What can hang from each mark
z477: z368 z932
z368: z477
z7: z787
z524: z677
z677: z524
z929: z368
z460: z17
z121: z885
z885: z121 z524
z787: z7
z932: z7 z17 z121 z477 z524 z929

Every row comes from one small tree of marks. The marks that hang from a mark follow it in brackets, in the order of their numbers. Every link used is in the known rows. Which tree was each row made from?
In the rows, 128 means zero.
Known rows
z121(z885(z524(z677))): [110 102 131 126 103  65 120 124 159 128 131 192 109 100 127 114 186 123
  57 162 157 144 142 101  86 157 134 102 173 134 147]
z368(z477(z932(z524))): [134 134 131 111 127 175 142 130 126  97  97  91 120 124 116 102  99 154
 131 115  57 148 110  97 154 141 144 148 158 142 110]
z368(z477(z932(z7(z787) z17))): [108 130 144 109 129 120 170 120 101 103 114  63 137 177 139 122  93 147
 138  88  82 118 116 158 130 100 137 140 137 133 103]
z932(z7 z17 z121 z524): [140 129 120 135 126 189 147 141 138 109 188 154 115 137 132 159 149  45
 110 125 209 123 130 108 130  99 104 180 102 127 146]
z932(z7 z477): [121 123 135 116 125 105 123 145  85 120 136  92 115 140 106 152  81  96
 138  72 109 114 156  90 104 121 116 161 148 104 137]
z885(z121): [126 124 122 114 140 110 125 126 135 150  89 177 135 144 115 139 114 143
 139 143 145 133 159 114 110 141 155 124 238 132 132]
z929(z368(z477(z932(z121)))): [119 136 147 151 167 127  43 111 126 128 106  84 143 128 111 105  72 176
 125 119  61 142 118 113 140 150 145 102  98 152 135]
z932(z477): [125 123 137 114 127 121 109 137  93 118 118 102 117 132 109 126  87 139
 137 102 121 124 130  99 111 142 142 141 164 118 129]
z929(z368(z477)): [120 141 133 153 146 129  51 128 117 138 120 107 121 122 116 114  79 197
 111 105 116 137 129  90 121 156 135 107 143 155 138]
z477(z932(z929)): [137 113 117 119 123 104 124 134 148 151  91 161 139 103 139 117 142 150
 149 158  92 132 123 150 141 135 133  95 147 140 120]
z477(z368 z932(z17)): [147 108 139 129  98  89 207 115 103 128  92 123 155 132 138 127 128 162
 160 166 144 129 124 167 133 110 129  88  95 115  98]
z477(z368 z932(z7 z17)): [141 108 134 135  96  80 214 122  96 131 108 117 151 142 137 152 124 124
 160 138 133 120 149 158 129  89 106 104  78 104 102]
z460(z17): [147  90 132 130  97 102 135 139 104 135 100 158 143 115 118 123 137 169
 151 138 164 150 109 126 112 205 114 133 150 110 121]
z932(z7 z524): [134 117 106 127 111 166 146 150 124 120 153 168  95 124 132 159 117  90
 133 114 142 132 155  75 121 118 116 182 159 127 136]
z885(z524): [134 104 108 127  87  57 132 130 148 119 141 178 113 119 137 119 107 162
 135 139 151 138 135  87  99 131 142 121 175 128 124]
z477(z368 z932(z17 z121)): [144 114 144 132 119  92 185 101 116 124 103 126 168 145 131 122 126 127
 152 181 144 128 124 180 138 111 131 101  50 118 112]
z477(z368 z932): [134  99 130 126 101  74 184 105 102 130  73 139 149 131 134 124  95 169
 168 166  85 141 149 148 129 129 144 105 101 115 103]
z368(z477(z932(z7))): [130 126 134 102 128 102 138 134  98 111  87  71 137 135 105 118  74 145
 138  87  38 131 137 103 134 130 125 137 140 135 117]
z477(z368): [140 111 119 128  94  78 172 113 104 137 104 174 134 128 130 127 102 164
 145 165 151 133 162 124 110 141 139 126 113 119 121]
z929(z368(z477(z932))): [116 132 140 148 153 127  59 123 115 135  97  81 132 122 116 112  78 202
 128 106  63 142 120 106 135 148 141  92 135 147 123]
z368(z477): [134 133 126 104 123 114 118 133 108 111  99 109 124 127 108 101  82 178
 118 111 109 133 131  93 124 162 142 142 166 152 125]
z524(z677): [126  94 127  95 114  94 123 126 117 139 103 189 125 108 118 131 188 140
 124 134 155 135 161 116 108 164 143 155 173 139 141]
z368(z477(z932(z7 z17 z121))): [135 135 144 110 141 118 138 129 112 101 115  62 153 147 105 114  97 111
 122  99  93 120 117 133 142 117 117 134  93 138 125]
z7(z787): [ 97 104 124 116 123 104 138 106 104 124 118 174 118 174 162 124  85 169
 144 147 131 125 139 156  99 131 180 161 171 139 117]
z787(z7): [105  96 120 115 123  95 110 141 119 133  99 165 107 140 109  44 117 159
 135 171 130 134 153  93 100 167 131 143 146 139 139]
z932(z121 z477 z524 z929): [131 163 113 130 150 206  91 132 172 126 181 145 105 110 127 131 160  57
 110 132 143 129 112 122 145 133 129 166 114 116 154]
z932(z17): [144 111 128 122 108 122 146 147 113 128 126 151 131 125 130 126 132 151
 125 137 212 115 116 129 111 129 128 118 155 145 117]
z677(z524): [126 106 121 127 113  90 133 133 128 137 167 177  99 121 123 123 105 191
 130 132 151 122 136  83  98 151 145 134 171 137 130]

Write each row's tree
[136 143 120 108 129 118 119 135 141 129  88 103 139 109 121  95 121 167
 130 125  59 135 112 133 150 146 132 107 146 149 119] | z368(z477(z932(z929)))
[135 138 123 172 137 205  99 144 179 155 156 152 121  93 163 141 196 137
 127 151 165 136  89 149 157 106 111  78 131 136 119] | z477(z932(z17 z524 z929(z368)))
[ 87 127 138 115 134 110 137 119  78 112 146  97 109 189 140 153  70 106
 148  74  96 107 155 135  96 103 149 182 155 102 125] | z932(z7(z787) z477)
[140 119 114 128 105  79 173 113 138 155  90 167 147 110 148 125 145 155
 161 179  95 134 141 172 141 125 126  87  93 116 111] | z477(z368 z932(z929))
[128 137 140 122 133 102 133  96 102 119 129 107 139 147 108 126  84 105
 139 139 124 123 150 133 115 135 144 148  68  99 139] | z932(z121 z477(z368))
[118 116 117 101 113  60 138 114 180 147 126 205 122 129 119 143 204 125
 127 134 159 144 170 102  96 136 156 125 252 109 138] | z885(z121 z524(z677))
[113 161 127 162 173 140  14 123 157 161 166 126 125 114 125 132 133 110
 110 126 139 119 123 135 126 139 127 107  90 123 164] | z932(z121 z477 z929(z368))
[140 137 141 129 102 117 180 123  90 121 139  88 132 141 122 134 123 135
 135 121 192 111 121 142 114 113 121 115 109  97 112] | z932(z17 z477(z368))
[137 175 111 171 137 232  85 152 187 147 191 136  99  93 151 131 196 145
  83 120 208 128  82 119 152 123 104  99 139 148 134] | z932(z17 z524 z929(z368(z477)))
[129 138 145 123 143 127 123 139 102 110 169  77 133 154 107 151 111  53
 121  83 176 101 129 126 112 102 106 158  91 108 145] | z932(z7 z17 z121 z477)
[139 152 129 112 144 133 122 128 153 121 116  91 153 122 122  94 145 132
 114 134 113 121  90 161 156 132 123 107 100 152 124] | z368(z477(z932(z17 z121 z929)))
[128 123 136  96 129 169 139 126 131 103  97 106 119 110 112 111 165 142
 120 105  61 151 122 104 152 150 145 159 165 138 118] | z368(z477(z932(z524(z677))))
[130 103 123 126 119 156 154 142 120 116 119 138 116 127 130 151 110 101
 154 119  78 141 143 101 138 110 122 157 148 124 117] | z477(z932(z7 z524))
[117 137 133 157 151 174  76 132 126 124 133  80 114 122 123 139  93 151
 124  85  63 144 131  83 143 124 121 127 129 137 126] | z929(z368(z477(z932(z7 z524))))
[137 152 104 180 130 217  85 154 186 161 196 184 101  86 166 149 210 129
  99 149 239 129  94 129 141 117 104  94 140 143 136] | z932(z17 z524 z929(z368))
[142 148 134 139 100 195 194 129 113 105 171  99 106 133 134 145 149 109
 127 120 201 125 110 123 132 104 119 142 115  91 112] | z932(z17 z477(z368) z524)
[141 131 142 107 124 127 149 136 109 105  90  66 142 128 113  98 104 173
 128 109 101 129  97 130 143 134 133 108 146 146 103] | z368(z477(z932(z17)))
[136 113 122 117 105 177 173 152 132 123 176 169 102 110 134 174 236  64
 106 104 216 123 148 105 123 108  99 178 156 120 133] | z932(z7 z17 z524(z677))
[125 175 108 162 165 216  34 125 194 145 183 152 107 104 136 121 158 113
  87 140 143 144 110 109 153 146 124 137  97 151 162] | z932(z121 z524 z929(z368(z477)))
[113 142 159 141 158 136 110 136 108 110 163  78 133 147 104 141 119  32
  60 112 174 102 119 129 102 113  97 126  89 118 156] | z932(z7 z17 z121(z885) z477)
[142 131 114 136 116 180 168 157 164 135 154 147 122 107 151 156 193  78
 132 130 148 122 113 147 155  89  90 119 133 122 117] | z477(z932(z7 z17 z524 z929))
[142 122 121 125 117 118 145 145 150 147 110 148 144 100 147 121 175 144
 140 155 152 119  98 173 143 118 115  80 139 139 111] | z477(z932(z17 z929))
[134 146 124 106 149 118 100 118 150 125  96 106 150 118 115  91 118 139
 123 135  57 134 112 144 155 147 135 120 107 152 136] | z368(z477(z932(z121 z929)))
[136 165 108 137 112 183 160 129 154 138 170 145 100 106 144 141 168  98
 125 137 146 132 126 125 138 119 119 139 116  93 129] | z932(z477(z368) z524 z929)
[132 135  98 123 139  97 101 134 155 154 152 189 133 120 131 144 141  67
 121 141 148 117 159 136 121 126 104 147  93 138 163] | z932(z7 z121 z929)
[129 128 140 102 145 114 109 115 116 104  83  80 149 138 101  91  74 148
 132 124  49 137 117 121 146 152 151 138 114 150 126] | z368(z477(z932(z121)))
[102 104 132 125 111  68 210  89  91 126 100 135 142 183 156 150  79 139
 179 143  63 130 168 179 118  91 148 143  92 100 104] | z477(z368 z932(z7(z787)))
[133 138 145 121 103 189 197 122 121 115 170 118 106 118 128 154 232  91
 115 115 210 128 125 131 130 116 119 157 123  85 121] | z932(z17 z477(z368) z524(z677))
[120 130 137 117 150 109  98 128  99 112 148  93 130 153 100 147  78  60
 128  87 109 112 155 105 109 121 124 175  99 109 155] | z932(z7 z121 z477)
[117 129 154 116 160 120 103 113 123 101  77  84 146 134  98  81  80 131
  81 145  49 140 110 125 136 160 145 111 113 158 136] | z368(z477(z932(z121(z885))))
[130 135 134 163 160 135  66 125 169 160 138 142 156 109 144 126 170 128
 123 164 154 124  99 179 147 118 116  67  79 144 135] | z477(z932(z17 z121 z929(z368)))
[108 138 107 130 119 118 161 135 144 151 176 177 120 156 177 155 172 107
 124 125 204  99 129 191 111  86 115 136 138 129 128] | z932(z7(z787) z17 z929)
[ 87 134 143 153 158 118  78 106 106 130 119  79 125 167 141 132  62 176
 137  88  45 131 136 133 124 118 151 125 128 136 120] | z929(z368(z477(z932(z7(z787)))))
[136  99 135 121 114 103 166 144 104 124 111 112 145 134 127 145 120 119
 151 117 128 118 130 140 128 100 108 114 133 124 110] | z477(z932(z7 z17))
[123 121 122 158 143 117  67 131 155 168 109 155 137  96 145 128 140 170
 141 151  96 135 121 147 140 136 127  69 133 146 128] | z477(z932(z929(z368)))
[124 140 130 123 147 190 113 136 120 100 178 107 104 147 110 158 102  30
 124  90 121 125 146  83 124 112 119 203 105 105 153] | z932(z7 z121 z477 z524)
[131 156 119 131 135 109 121 106 143 145 148 137 136 123 123 124 139  93
 127 153 137 119 139 159 128 130 127 129  59 101 148] | z932(z121 z477(z368) z929)
[143 125 126 124 139 122 127 132 163 145 123 147 158 113 138 116 173 110
 133 169 148 119 100 185 148 119 123  94  97 143 129] | z477(z932(z17 z121 z929))
